Each row was made from one path, in order. Every step used is in the known rows, and no mark comes twice. Write each row's path.
Known rows:
dazof -> bimomem -> zomo -> fefu -> ripelo: [-26.1  -0.2  10.8   7.9 -11.5 -16.6 -15.3  33.1   7.6 -22.6 -33.8   8.0
  30.8  12.4   0.4  -8.0   8.0 -16.3   3.7   5.5  24.2 -14.8  -5.5]
zomo -> fefu -> sifa -> bimomem -> sogarub: [ -2.2  -7.3 -13.8   5.4 -36.7   7.6  -7.9   0.7  -1.1 -18.7 -25.7  -9.4
  -2.8  -8.7  21.8 -14.3   1.6   6.4  14.2  14.5  -9.1 -13.8   0.6]
fefu -> guzet: [-21.2   0.9   3.2  10.0  12.5   5.3 -10.8 -16.6  -6.0  -7.5  43.3  -3.0
 -13.5  -3.4   2.6 -10.1   6.6  -2.5   6.0  -3.6 -10.1  15.0  -9.7]
bomeg -> fefu: [-49.0  -6.0  38.9  -6.1 -10.6   2.5 -20.8  -3.6  -9.9 -13.0  -3.7  -9.1
   9.9  -4.2   8.6 -18.0  23.1 -21.2  15.3   3.3   3.2   7.2   2.0]
dazof -> bimomem -> zomo -> fefu -> guzet: [-30.3   9.8  12.4  11.3  -6.1 -17.7 -13.8  17.4   8.3 -17.8  -5.8   6.0
  20.4  17.0   1.4 -11.7   8.7  -8.7  11.3   2.1   6.5 -15.2  -3.2]
guzet -> fefu -> sifa -> bimomem -> zomo: [-10.9 -12.8  39.5  10.3 -21.4  -0.6  -6.3 -14.8  10.1 -13.7 -20.4  -7.3
   8.4  -7.0  -8.1  -5.2  23.8 -22.2  12.1  23.4 -21.1  -4.3   3.8]
bimomem -> sogarub -> fefu: [ -4.2  -7.4   7.6  -1.3  -6.4  10.4 -28.9   8.3 -14.9 -10.5   8.8 -15.9
   3.4   6.8  31.8 -17.4  14.2 -11.2  46.4   3.8  -5.7  -7.8   6.4]
zomo -> fefu: [-24.2  -4.1 -15.7  -8.1  -4.4   2.9 -15.4  15.5  -7.1 -12.5 -13.4  -6.4
   7.1  -6.8   1.8 -12.5   5.9  -4.4  -3.3   7.0   8.9 -11.0  -6.5]
bomeg -> fefu -> ripelo -> bimomem: [-28.2 -15.2  47.4 -16.4 -16.2  16.8 -18.2  10.8 -12.7 -22.6 -11.4  -1.0
  14.6  -4.1  33.1 -14.0  24.4 -22.3   9.7  -0.5  31.5  12.2  -3.9]
zomo -> fefu -> ripelo -> bimomem: [ -2.8 -13.6  -8.3 -17.5 -11.2  16.8 -13.4  30.5 -10.1 -22.0 -21.6   2.6
  11.4  -7.2  26.6  -7.4   7.1  -5.7  -9.0   1.2  36.4  -4.8 -12.4]
guzet -> bimomem: [ 13.7 -19.0 -47.6   2.8   6.9 -26.3  -8.8   3.0  -0.4  -6.4   2.2  -1.6
   4.6  -3.1   2.7 -12.8  15.3  -2.0  -0.4   9.3  -2.2  10.6   0.5]
resoza -> fefu -> sifa -> bimomem -> sogarub: [ -6.4  -5.2   5.5  22.1 -31.2   4.6 -11.2  -6.3  -1.1 -16.3  -8.1  -2.2
   3.7 -12.0   3.1   3.8  -2.0 -12.4  16.8  14.8  -6.9   8.2   3.9]
sogarub -> fefu -> ripelo: [-15.6 -20.7  14.1 -25.2   4.6  13.9 -23.7  25.0  -3.7 -12.8  -9.2 -15.6
  10.7  -8.5   2.1 -10.7   8.7 -14.8  11.6   1.5  16.1   6.4  -2.3]
sifa -> bimomem -> sogarub: [  6.3  -3.5  -0.1   3.4 -22.1  10.3 -24.8  -2.8  -1.6  -8.3   5.3  -0.5
   2.5   6.1  23.1 -22.0   2.4 -11.2  25.9   1.0   0.0  -3.9  -0.2]
bimomem -> zomo -> fefu: [-13.7   8.0  -1.7   9.5  -0.4  -7.4 -18.9   8.3   0.4 -18.0 -24.1   1.9
  22.6   8.8 -24.3 -11.3  10.1   4.2   8.6   9.6   5.4 -26.9  -6.3]
sifa -> bimomem: [ -3.6  -4.6   2.6 -13.3 -15.6   5.5 -18.4   1.3   8.6  -3.7   0.4   1.6
   6.4  -2.2  -4.1 -20.0  -2.2  -8.8   1.1  -0.5   3.4   4.2  -5.5]
bomeg -> fefu -> sifa -> bimomem -> zomo: [-30.1  -2.4  48.8   4.7 -35.9   0.7 -10.6 -19.2   6.2 -20.4 -25.6  -7.5
  11.1  -3.5  -0.9 -19.4  16.8  -3.2  22.2  13.3 -14.0  -0.2   5.5]
sogarub -> fefu -> ripelo -> bimomem -> zomo: [  8.8 -11.5  26.8 -29.8  -2.3  16.1 -20.7  29.3  -1.2 -17.1 -12.4  -3.6
  21.2   4.0  11.6 -11.3  12.6  -5.1  18.2  -1.8  26.1  -4.9  -2.2]
ripelo -> bimomem -> zomo -> fefu: [ 17.7   9.1   9.9 -12.4 -13.9   5.0 -10.2  18.7  -2.9 -16.8 -12.9  12.8
  24.5  15.1  14.3 -12.1  11.7   8.2   8.9   1.5  19.6 -21.9  -5.4]
fefu -> sifa: [ -3.8 -11.9   1.5  15.8 -21.2  -3.4   6.6  -9.2  -0.1  -9.9 -18.0  -4.2
  -3.9 -15.0  -0.6  -1.6   4.7   3.1   0.0  18.9 -21.7  14.0  -4.1]
dazof -> bimomem -> sogarub -> fefu -> sifa: [-12.8  -9.5  18.9   6.0 -29.0  -7.3 -12.7  20.3  -2.7 -14.0 -10.1  -9.1
   9.2   9.7  44.4 -11.1  11.9 -18.9  37.2   8.4  -7.3  -1.0   9.5]
guzet -> bimomem -> sogarub: [ 24.4 -16.7 -50.0  19.2  -0.5 -21.9 -15.8  -1.8 -10.9 -11.7   8.2  -3.7
   0.5   5.0  29.5 -14.6  20.5  -4.8  24.5  11.0  -6.0   2.3   6.0]
sogarub -> fefu: [-16.8  -8.9  12.8 -28.2   1.8   6.7 -22.3  16.5  -1.5  -3.4   2.0 -17.1
   8.7  -2.9  -0.3 -15.7   9.7  -8.8  19.2   1.8  -1.7   0.4   2.3]

Which path is each row?
[ -5.2  -6.1 -44.2  11.3   5.2  -5.3 -15.7  -4.4 -10.5 -18.6  25.3 -10.0
 -10.2   0.2  29.2 -16.5  14.2   7.1  17.9   3.9  -5.6  -8.3  -0.1]	zomo -> fefu -> guzet -> bimomem -> sogarub
[-33.5   2.6   6.9  15.8  10.4   4.6 -16.1  -7.4  -8.6 -11.6  37.9  -1.7
  -1.3  -9.4 -11.1   5.5   3.4 -16.1   4.5   0.3   1.6  16.3  -5.5]	resoza -> fefu -> guzet
[ -7.5  10.5   3.4  -0.7 -10.0   4.6 -22.0  -5.4  13.4 -14.7   2.1   3.3
  11.6   8.4 -15.8 -22.1   0.3   8.2  12.8  -1.6   1.5 -19.8  -4.7]	sifa -> bimomem -> zomo -> fefu -> guzet
[ 13.5  13.5  12.1  -6.5  -7.6   7.9  -8.9   7.5  -3.1 -17.0   8.3  10.2
  14.4  15.3  18.2 -12.0  11.4  12.7  12.7  -2.1  13.9 -18.0  -7.2]	ripelo -> bimomem -> zomo -> fefu -> guzet
[ 16.2  -9.5  16.5  -0.9  -5.1   9.9 -11.4  20.2  -3.7 -20.2 -17.5  14.8
  21.9   4.9   9.9  -4.7   9.5  -6.0  -0.4   0.9  34.8   1.6 -12.6]	fefu -> ripelo -> bimomem -> zomo
[-16.5  -4.5  10.0  15.7 -18.7 -12.1 -16.9  19.2  -7.4 -11.9  -1.5   2.1
  11.3  14.2  39.5 -11.6  11.3 -27.9  25.3   2.9   5.1   1.9   1.3]	dazof -> bimomem -> sogarub
[ -7.3   4.5  -0.3  17.5 -14.6  -8.6  -5.0  -0.8   4.6 -21.4 -37.0  -0.3
  16.5   1.8 -21.9  -8.1   8.0  13.0   8.5  19.4  -9.2 -22.8  -4.2]	bimomem -> zomo -> fefu -> sifa
[-41.4 -10.7  41.3   5.2 -27.4   0.8  -4.6 -15.0  -5.4 -17.2 -18.4 -12.0
   2.2 -12.5  11.9 -11.9  20.8  -9.7  15.4  14.5 -13.9  12.4   3.8]	bomeg -> fefu -> sifa
[  0.2  -2.2  11.7  -9.5 -15.2  18.4 -29.8  -5.6  -0.1  -9.0  28.3 -11.5
  -3.9   7.6  29.4 -26.4   4.3  -6.0  41.8  -5.4  -6.7  -3.7   5.9]	sifa -> bimomem -> sogarub -> fefu -> guzet
[ -3.9   8.2   1.3  -6.0 -16.4   0.7 -23.8   5.3  14.3 -13.8 -19.3   4.2
  20.8   8.2 -20.4 -22.1  -0.4   3.1   7.8   3.0   7.4 -23.4  -3.9]	sifa -> bimomem -> zomo -> fefu
[ 25.3  -3.2  17.2 -21.3 -19.2  19.5 -18.5  19.1 -16.3 -10.7  12.9  -2.4
   8.3  13.3  59.4 -15.7  16.3  -5.0  38.7  -3.2  11.9  -6.0   4.9]	ripelo -> bimomem -> sogarub -> fefu
[-29.6   0.7 -12.4   0.1   5.5   7.5 -13.5  -0.5  -7.4 -13.8  20.4  -8.0
  -7.7  -6.2   8.2 -13.2   5.5   2.6   2.1   0.6   0.5  -4.9  -8.5]	zomo -> fefu -> guzet
[ 27.6 -22.7 -39.7   8.3  -9.1 -17.9 -11.3  -0.5  -6.2 -13.7   0.0 -15.1
  -2.4   0.3  33.6 -14.3  20.7   3.9  37.0  15.5 -18.7   0.1  13.6]	guzet -> bimomem -> sogarub -> fefu -> sifa
[ -8.0 -13.5  14.4 -15.7 -16.4   5.3  -6.3   5.5   1.8  -7.9 -12.6 -20.0
   1.1 -11.2   2.2  -9.3   7.0   2.7  18.4  13.0 -19.5   5.1   4.7]	sogarub -> fefu -> sifa
[ 22.6 -19.3 -41.9   1.0   1.5 -16.7 -20.8   6.5  -8.7 -10.9   9.6 -13.9
   2.8   5.7  31.9 -19.0  22.3  -2.8  37.0   8.3  -8.4  -3.0  11.4]	guzet -> bimomem -> sogarub -> fefu
[-26.9 -13.4   3.8  10.1   2.7   5.7 -20.3  17.6  -8.8 -18.2  -7.0   1.4
  15.0 -15.9 -14.0  10.2   1.6 -28.6  -7.5   6.7  28.6  17.2  -8.4]	resoza -> fefu -> ripelo
[ 22.2   7.0  11.1  -5.1 -25.2   3.2  -0.1  10.8   0.0 -18.8 -23.0  10.6
  19.3   9.5  15.8  -8.8  10.3  15.3   9.3   8.8   8.5 -18.7  -3.9]	ripelo -> bimomem -> zomo -> fefu -> sifa
[ 20.2 -16.5   8.2   1.8 -11.1  19.5 -14.6  19.8 -16.8 -20.3  -5.1   7.6
   8.3   1.7  47.2  -5.6  12.0 -14.4  11.6  -0.7  33.3   8.9  -9.2]	fefu -> ripelo -> bimomem -> sogarub
[  3.6 -12.4  -9.1  -6.6 -15.5  19.0 -16.5  27.3 -17.3 -25.4 -18.1   1.3
  10.0  -1.8  42.8  -9.6  10.5  -7.2   7.0   2.6  35.0 -11.2  -8.6]	zomo -> fefu -> ripelo -> bimomem -> sogarub
[  3.2 -11.1   9.1   7.3 -19.8   9.6 -16.4  -0.2 -12.1 -14.1  -3.1 -18.3
  -2.4   0.7  34.2 -11.2  13.2  -3.3  46.1  12.3 -19.6  -3.8   8.4]	bimomem -> sogarub -> fefu -> sifa
[  3.4  -5.8   8.8 -14.5 -20.5  15.0 -31.9   4.5   1.0  -7.6   7.2 -10.1
   4.5   6.9  25.1 -26.1   4.3  -9.2  38.1  -1.5  -0.7  -7.9   6.4]	sifa -> bimomem -> sogarub -> fefu
[-20.2   6.0  20.2  11.7  -9.0 -24.0 -13.2  19.6   9.3 -11.9 -17.5  10.4
  28.1  17.8  -6.4  -9.7   9.1 -17.4   9.4   5.3   6.7  -6.8  -2.9]	dazof -> bimomem -> zomo
[ 31.5  -6.3  18.3 -13.0 -29.7  18.3  -7.8  11.1 -14.2 -12.6   3.0  -3.6
   3.1   8.3  60.2 -11.8  15.2   1.6  38.9   3.8  -0.3  -3.1   4.7]	ripelo -> bimomem -> sogarub -> fefu -> sifa
[ 22.5 -26.7 -41.0   2.6   2.7 -11.8 -22.5  12.1 -10.2 -17.3   1.5 -13.1
   4.0   2.4  33.9 -15.8  21.9  -6.5  31.3   7.7   4.2   0.7   9.1]	guzet -> bimomem -> sogarub -> fefu -> ripelo
[ 28.0  -1.1   8.6  -2.4 -19.5  13.9 -12.3  10.0 -18.0 -10.7  11.8   7.9
   6.4  12.7  56.7 -11.9  14.7  -6.6  26.0  -0.8  12.7  -1.5  -2.4]	ripelo -> bimomem -> sogarub
[ 14.5 -13.3 -48.1  11.4   7.5 -25.7 -14.4  11.4   3.6 -22.6 -24.8   2.1
  20.1   3.2 -11.1 -12.1  17.8   6.7   2.2  13.7  13.0 -15.1  -1.6]	guzet -> bimomem -> zomo -> fefu -> ripelo
[ -8.2  -3.6  10.6   4.5   1.5  14.7 -26.8  -4.6 -16.1 -11.6  35.4 -18.3
  -7.6   7.8  36.5 -17.2  15.1  -6.5  49.8  -1.9 -12.5  -3.3   5.5]	bimomem -> sogarub -> fefu -> guzet
[-12.2  -6.4 -43.1   1.7   8.9  -8.3 -11.1  -1.7  -4.4 -15.6  21.1  -8.5
  -7.7  -5.5  11.2 -14.0  12.4   8.5   2.0   2.2  -3.2  -3.9  -2.5]	zomo -> fefu -> guzet -> bimomem
[ -2.5 -16.8   7.9   0.4  -3.5  16.5 -29.6  15.1 -15.7 -16.7  -0.8 -15.6
   4.9   2.7  34.4 -12.8  13.8 -16.5  40.1   4.0   9.0  -2.8   2.7]	bimomem -> sogarub -> fefu -> ripelo
[  5.9  -1.9 -26.8  21.8  20.7 -20.3  -9.4 -20.7   2.7 -12.6  35.9   0.8
  -2.6   7.6  -7.0 -12.3  15.6  11.1  12.9   2.5 -13.9   4.1  -1.7]	fefu -> guzet -> bimomem -> zomo
[-14.2  -0.2  -1.8  11.4   1.5  -1.6 -19.6  14.8   0.6 -24.5 -33.5   2.4
  25.1   3.9 -21.7  -9.2   8.4  -0.3   2.8  10.5  20.3 -22.5 -10.2]	bimomem -> zomo -> fefu -> ripelo
[ 12.4 -17.5   9.6 -11.5  -6.9  15.7  -8.5  22.6  -8.8 -16.4  -9.4   9.4
  11.5  -4.3  26.2  -3.9   8.1 -13.4  -7.0  -1.0  36.5  15.5 -14.5]	fefu -> ripelo -> bimomem
[  9.2  -2.1  11.5  14.5 -31.6  -3.7  -0.5 -14.5  15.7 -13.8 -27.0   2.5
   7.3  -4.5 -16.3 -10.5  -0.4  10.4   8.9  16.3 -20.2  -1.9  -1.3]	fefu -> sifa -> bimomem -> zomo
[ 18.7  -9.4 -48.3  16.4  -5.4 -32.5  -4.1  -0.8   6.5 -20.2 -26.8  -0.1
  13.4   2.0 -11.5 -10.9  16.0  17.3   6.8  20.2 -10.8 -15.7   3.3]	guzet -> bimomem -> zomo -> fefu -> sifa
